In the rows, zero is written as 128.
Known rows, with every way that one mark hangs from another
(J_801 (J_20 J_449) (J_998 J_394 J_746)): [139 111  97 141  94 153 118 102 178 132   7 131  89 186 162 155  34 152
  81 120 134 112]
(J_394 (J_20 J_449 (J_801 (J_998 J_746)))): [120 106  84 102 123 148 127 111 185 130  29 130 108 144 140 158  21 138
 127 122 128 103]
(J_473 (J_610 (J_20 J_394 J_449 J_801))): [137 102 131  62 140 113 143 121 139 141  92 116 117 143 102 164  60 127
 169 124 120 112]
(J_394 (J_20 J_449)): [120 127 101 107 125 136 126 120 168 128  79 125 117 130 125 149  64 125
 136 117 128 111]
(J_394 (J_20 J_801)): [119 101 110 111 135 132 126 119 167 132  71 123 130 129 130 147  67 127
 129 120 125 111]
(J_610 (J_20 J_394) J_326 J_473): [148  92 179 100 125 119 147 136 112 155 105 104 108 129  86 168 114 138
 216 142 123 119]
(J_610 J_326): [146 137 143 121 119 120 134 128 114 138 127 121 117 136 127 136 130 135
 164 134 126 126]
(J_326 (J_610 J_20)): [126 109 142 127 144 124 146 137 125 146 136 132 138 115 112 148 140 142
 181 135 119 128]
(J_473 (J_610 J_20)): [133 129 156  95 132 115 134 133 111 141 151 116 125 144 103 144 128 118
 176 121 118 130]
(J_20 J_801): [129 102 117 105 140 125 129 120 143 128  95 130 126 125 132 138  92 137
 127 130 127 118]
(J_394 (J_20 J_449) (J_998 J_746 J_801)): [125 149  86 125  99 165 116  98 189 134  10 125  87 140 126 128  27 124
  87 123 131  96]
(J_449 J_20): [133 108 124 124 124 132 131 126 129 134  92 138 113 146 116 143 111 140
  99 125 121 123]
(J_473 J_610): [131 138 144 107 122 112 132 129 115 140 148 123 128 148 127 133 122 123
 142 121 124 126]
(J_394 (J_20 J_449 J_801) J_998): [115 117  76  87 130 144 122 105 203 126  14 123 106 132 110 146  11 134
 128 119 129  91]
(J_610 (J_20 J_449) J_326 J_473): [148 119 167  77 122 121 140 134 115 148 118 116  87 127  86 169 105 145
 232 139 123 121]
(J_394 J_20): [118 121 118 129 126 134 125 125 155 131  97 121 132 130 125 140  97 120
 131 118 127 118]
(J_20 J_394 (J_449 (J_998 J_746)) J_801): [134  83  89  89 121 143 143 112 170 138  15 132 108 143 170 165  15 152
  78 141 126  97]
(J_801 J_20): [126 104 125 135 127 127 118 119 146 125  92 128 116 159 141 145 104 136
 131 119 130 125]
(J_610 (J_20 J_394) J_473): [130  84 164 106 135 126 142 136 127 144 108 112 118 121  84 161 112 130
 179 136 125 122]
(J_20 (J_394 (J_998 J_746)) J_449 J_801): [132 102  80  79 131 147 137  97 182 127   7 128 105 129 125 149   8 139
 102 138 134  91]
(J_801 J_20 (J_998 J_394 J_746)): [137 105 114 164  96 150 117 107 165 135  25 126 103 186 164 146  66 146
  77 119 133 119]
(J_473 (J_610 J_326)): [146 145 155 102 114 106 137 129 105 150 147 117 120 155 128 140 123 129
 169 125 123 125]
(J_473 (J_610 (J_20 J_394))): [135 114 151  97 133 114 141 130 119 144 126 111 131 146 101 151 110 116
 167 123 119 123]

Rows
[124  97 164 123 137 122 147 142 120 156 142 131 129 112 104 157 140 150
 198 139 121 127] : (J_326 (J_610 J_20 J_473))
[147 119 138  67 127 111 141 124 129 149  95 116 101 161 107 166  67 139
 209 125 117 115] : (J_473 (J_610 (J_20 J_449 (J_801 J_998)) J_326))
[136 111 109 126 100 143 120 112 165 134  40 132  95 175 178 157  56 152
  77 123 129 113] : (J_801 (J_20 (J_449 (J_998 J_394 J_746))))
[124  59 144 118 143 122 154 134 148 161  76 128 129 123 107 173  84 160
 186 140 121 112] : (J_326 (J_610 (J_20 J_394 (J_801 J_998)) J_473))
[142 111  98  94 106 145 133 111 166 140  31 134  99 146 177 153  31 156
  60 135 125 103] : (J_20 (J_449 (J_998 J_394 J_746)) J_801)
[135 112 116 140  91 153 128 120 161 150  38 122 118 155 186 146  63 143
  39 130 122 109] : (J_449 (J_998 (J_394 (J_20 J_801)) J_746))
[124  69 144 108 144 123 152 130 150 158  77 125 127 112  96 165  86 154
 183 142 122 107] : (J_326 (J_610 (J_20 (J_394 J_998) J_801) J_473))
[150  99 162  77 124 121 149 131 125 151  88 109  94 128  83 178  82 143
 220 141 124 112] : (J_610 (J_20 J_394 J_449) J_326 J_473)
[146 112 185 100 123 120 138 140 102 152 136 111 102 128  88 159 136 140
 227 139 121 128] : (J_610 J_20 J_326 J_473)
[137 134 105 124  96 149 127 119 149 141  59 138  88 150 172 138  66 147
  71 134 124 113] : (J_20 (J_449 (J_998 J_746 J_801)))
[130  95 100 108 132 145 136 105 166 130  29 122 123 131 125 138  48 132
  96 138 132 100] : (J_20 (J_394 (J_998 J_746)) J_801)
[159 146 132 162  82 152 123 104 138 146  55 122  99 139 158 112  91 129
  22 131 131 117] : (J_998 J_394 J_746 J_801)
[147 133 151  78 114 113 141 134 114 154 120 115 102 162 122 163  97 136
 190 126 113 120] : (J_473 (J_610 (J_20 (J_449 J_998)) J_326))
[147 132 106 138  91 138 123 104 184 147  12 116  95 138 139 131  35 131
  45 113 128 101] : (J_998 (J_394 (J_20 J_449)) J_801)
[154 117 113 143  93 132 117  99 177 142   9 123  84 161 150 134  41 145
  45 114 131 107] : (J_998 J_394 (J_801 (J_20 J_449)))
[126  93 136 112 150 122 147 133 135 146 117 134 137 114 115 155 117 148
 181 136 118 122] : (J_326 (J_610 (J_20 J_801)))
[131  64 156  88 145 123 143 130 139 145  82 113 117 118  89 167  83 138
 178 138 124 114] : (J_610 (J_20 J_394 J_801) J_473)
[131  79 106 117 130 135 132 119 154 137  39 139 107 157 121 153  64 154
  98 124 119 113] : (J_449 (J_20 (J_801 J_998)))
